Each row was made from one walk, in order. Every step used is in the known rows, and no mark comes twice. Write each row's walk.
Known rows
zuduga -> dume: [ 0.20  0.01 -0.14  0.39 -0.06 -0.23  0.01 -0.10 -0.26  0.13  0.02 -0.23
  0.10 -0.29  0.00  0.19 -0.08  0.12  0.08  0.13]
nupizo -> zuduga -> dume: [ 0.20  0.16 -0.21  0.36  0.07 -0.10  0.02 -0.01 -0.15  0.22  0.07 -0.10
  0.13 -0.15  0.21  0.10 -0.05  0.14 -0.13  0.14]
suloko -> nupizo: [ 0.09  0.00  0.08  0.02 -0.14 -0.05 -0.19  0.07  0.06  0.20 -0.04 -0.09
 -0.02 -0.21 -0.12  0.16  0.12  0.08 -0.13  0.12]
vule -> zuduga -> dume -> nupizo: [-0.04 -0.03  0.06  0.18 -0.23 -0.32 -0.32  0.23 -0.41  0.24 -0.34  0.01
  0.00 -0.31  0.25  0.23 -0.16  0.10  0.02  0.09]
suloko -> zuduga -> vule -> nupizo -> dume: [ 0.30  0.27 -0.03  0.21  0.61 -0.25  0.29  0.16 -0.05  0.06  0.15 -0.12
  0.22 -0.22  0.05  0.22 -0.04  0.15 -0.09 -0.12]
zuduga -> dume -> nupizo -> neve: [ 0.33 -0.10 -0.01  0.31 -0.03 -0.21 -0.17  0.06 -0.09  0.01 -0.09 -0.23
  0.27 -0.14  0.27  0.25  0.02  0.30  0.23  0.43]
zuduga -> vule -> nupizo -> dume -> neve: [ 0.65  0.27 -0.22  0.28  0.45  0.09  0.12  0.20 -0.13 -0.06  0.11 -0.05
  0.45 -0.50  0.21  0.14  0.08  0.04 -0.12 -0.51]
suloko -> nupizo -> dume -> neve: [ 0.53  0.20 -0.27 -0.11  0.03  0.25  0.02  0.00  0.09  0.30  0.05 -0.09
  0.24 -0.47 -0.03  0.21  0.10  0.02 -0.32 -0.17]
vule -> nupizo -> dume -> neve -> zuduga: [ 0.54  0.30 -0.35 -0.22  0.48  0.09  0.29 -0.03 -0.02  0.06  0.14 -0.18
  0.31 -0.29 -0.02  0.00  0.08  0.11 -0.24 -0.31]
neve -> dume -> nupizo -> zuduga: [ 0.00  0.18 -0.10 -0.01 -0.13 -0.03 -0.23 -0.02  0.05  0.26  0.22  0.26
  0.19 -0.13  0.16 -0.03  0.24  0.26 -0.05  0.35]
zuduga -> vule -> nupizo -> neve: [ 0.47  0.02 -0.04  0.36  0.48 -0.24 -0.06  0.30 -0.02 -0.32  0.06 -0.15
  0.36 -0.07  0.26  0.09  0.09  0.20  0.31 -0.09]
neve -> vule -> nupizo: [-0.03  0.13 -0.04  0.02  0.26 -0.16 -0.14  0.25  0.07 -0.16 -0.17  0.03
  0.25 -0.18  0.02  0.06  0.10  0.11 -0.01 -0.06]
nupizo -> zuduga -> vule: [ 0.17  0.15  0.04  0.43  0.30 -0.21 -0.15  0.13 -0.15  0.06  0.26  0.01
  0.28 -0.07  0.22 -0.06  0.15  0.04 -0.02  0.06]
vule -> zuduga -> dume -> neve -> suloko: [ 0.19  0.15 -0.35  0.25 -0.35 -0.13  0.01 -0.15 -0.47  0.24 -0.12 -0.08
 -0.12 -0.17  0.45  0.17  0.02  0.01  0.22 -0.36]
suloko -> zuduga -> dume: [ 0.18  0.05 -0.05  0.15  0.04 -0.42  0.18 -0.18 -0.33  0.31 -0.09 -0.34
 -0.11 -0.15  0.05  0.31 -0.06  0.18  0.05  0.39]
nupizo -> dume -> neve: [ 0.47  0.11 -0.42  0.07  0.23  0.20  0.10 -0.01 -0.10  0.12  0.23 -0.11
  0.42 -0.41  0.01  0.03  0.06  0.07 -0.16 -0.21]
vule -> zuduga -> dume -> neve: [ 0.39  0.02 -0.31  0.09 -0.08 -0.20 -0.09  0.02 -0.55  0.28 -0.31 -0.12
  0.03 -0.41  0.30  0.19 -0.13 -0.01 -0.01 -0.27]
dume -> nupizo -> zuduga -> vule: [ 0.03  0.14  0.30  0.35  0.12 -0.17 -0.36  0.25 -0.12  0.11  0.14  0.08
  0.29 -0.09  0.37  0.01  0.25  0.16 -0.04  0.23]
dume -> neve -> suloko: [ 0.17  0.10 -0.23  0.18 -0.25  0.10  0.00 -0.11 -0.21  0.07  0.23 -0.07
  0.04 -0.05  0.25 -0.02  0.37  0.14  0.20 -0.24]
suloko -> nupizo -> zuduga: [ 0.12  0.15 -0.01 -0.02  0.02  0.03 -0.16  0.18  0.14  0.30 -0.01  0.04
  0.01 -0.05  0.07  0.07  0.14  0.12 -0.32  0.12]
dume -> nupizo -> neve -> zuduga: [ 0.21 -0.08  0.09 -0.15  0.24 -0.28 -0.17 -0.05  0.03 -0.02  0.14 -0.23
  0.29  0.14  0.11 -0.09  0.21  0.29  0.22  0.56]
dume -> neve -> vule -> nupizo: [ 0.30  0.17 -0.14 -0.13  0.23 -0.03 -0.14  0.25 -0.05 -0.08 -0.33 -0.01
  0.26 -0.29  0.18  0.09  0.23  0.08 -0.06 -0.26]
neve -> vule -> zuduga -> dume -> nupizo: [-0.18  0.07  0.10  0.06 -0.12 -0.45 -0.43  0.12 -0.24  0.21 -0.45  0.04
  0.15 -0.27  0.28  0.22 -0.10  0.01  0.05  0.26]

Which walk is each row?
[ 0.10  0.00  0.12  0.30 -0.24 -0.19 -0.21  0.03 -0.27  0.15 -0.11 -0.17
  0.08 -0.34  0.16  0.26  0.04  0.20  0.04  0.30] => zuduga -> dume -> nupizo
[ 0.27  0.40  0.05  0.24 -0.19  0.07 -0.12 -0.09  0.01  0.26  0.15  0.04
 -0.01 -0.01  0.51  0.08  0.47  0.00 -0.03 -0.17] => dume -> neve -> suloko -> nupizo -> zuduga -> vule
[ 0.49  0.11 -0.23  0.07  0.43 -0.34  0.24 -0.13  0.01 -0.09 -0.03 -0.41
  0.17  0.01  0.13  0.12 -0.06  0.26  0.18  0.19] => vule -> nupizo -> neve -> zuduga -> dume
[-0.04  0.08  0.11  0.10  0.03  0.02 -0.32  0.31 -0.06  0.16  0.00  0.14
  0.21 -0.06  0.22 -0.01  0.20  0.25 -0.17  0.23] => dume -> nupizo -> zuduga
[ 0.19  0.19 -0.44 -0.14  0.34 -0.07 -0.12  0.09 -0.13  0.19 -0.08  0.12
  0.47 -0.35  0.15 -0.01 -0.09 -0.13 -0.15 -0.23] => nupizo -> dume -> neve -> vule -> zuduga
[ 0.36  0.42 -0.36  0.31 -0.08  0.19  0.17  0.04 -0.13  0.10 -0.07  0.01
 -0.02 -0.10  0.56  0.20  0.21  0.20 -0.06 -0.46] => vule -> nupizo -> zuduga -> dume -> neve -> suloko
[ 0.34  0.31 -0.05  0.20  0.63 -0.23  0.24 -0.07  0.05 -0.02  0.37 -0.19
  0.40 -0.22 -0.03 -0.02  0.00  0.03 -0.05 -0.16] => neve -> zuduga -> vule -> nupizo -> dume
[ 0.63  0.35 -0.01 -0.08  0.30 -0.13  0.10 -0.34  0.03  0.31  0.28 -0.28
  0.26 -0.36  0.02  0.09  0.20 -0.12 -0.21  0.03] => suloko -> nupizo -> dume -> neve -> zuduga -> vule
[ 0.24  0.19  0.20  0.17  0.41 -0.40  0.04 -0.01 -0.11 -0.07  0.15 -0.22
  0.13 -0.07  0.06 -0.01  0.15  0.07  0.11 -0.04] => neve -> zuduga -> vule -> nupizo
[ 0.14  0.05 -0.23 -0.19  0.08 -0.25 -0.30  0.15 -0.32  0.12 -0.30  0.07
  0.22 -0.22  0.22 -0.02  0.06 -0.08  0.01 -0.16] => dume -> neve -> vule -> zuduga
[ 0.18 -0.05 -0.20  0.06  0.36 -0.29 -0.17  0.01  0.13 -0.18  0.06 -0.11
  0.49  0.06  0.08 -0.04  0.10  0.15  0.28  0.36] => nupizo -> neve -> vule
[ 0.08  0.38 -0.06  0.34  0.35 -0.17  0.38 -0.05  0.01  0.04  0.36 -0.03
  0.11 -0.01  0.19  0.20  0.10  0.19  0.11 -0.23] => neve -> suloko -> zuduga -> vule -> nupizo -> dume
[ 0.30  0.33 -0.21 -0.10  0.37  0.07 -0.11  0.32  0.05 -0.02 -0.28  0.11
  0.31 -0.12  0.35 -0.01  0.26  0.09 -0.25 -0.23] => dume -> neve -> vule -> nupizo -> zuduga
[ 0.08 -0.02 -0.27  0.30  0.01 -0.06  0.02 -0.07  0.05 -0.13  0.39 -0.11
  0.21  0.25  0.19 -0.05  0.20  0.28  0.45  0.09] => nupizo -> neve -> suloko
[ 0.10  0.16 -0.15  0.14  0.32  0.08 -0.02  0.43  0.02 -0.02 -0.05  0.11
  0.14 -0.06  0.16  0.00  0.07  0.23 -0.26 -0.24] => vule -> nupizo -> zuduga
[ 0.02  0.03 -0.02  0.00 -0.26 -0.13 -0.25 -0.09 -0.06  0.14  0.19  0.11
  0.15 -0.27 -0.02  0.07  0.22  0.23  0.13  0.32] => neve -> dume -> nupizo
[ 0.14  0.04  0.19  0.23  0.26 -0.51  0.02 -0.05 -0.32  0.15  0.11 -0.22
  0.03 -0.05  0.08  0.14  0.13  0.11  0.19  0.30] => suloko -> zuduga -> vule
[ 0.38 -0.04 -0.45  0.05  0.14 -0.20  0.00 -0.23  0.11 -0.02  0.37 -0.04
  0.33 -0.07 -0.02 -0.03  0.09  0.25  0.38  0.30] => nupizo -> neve -> dume
[-0.03 -0.05 -0.01  0.22 -0.17 -0.02 -0.17  0.07  0.05 -0.11  0.24  0.00
  0.21  0.21  0.32  0.03  0.33  0.36  0.42  0.22] => dume -> nupizo -> neve -> suloko
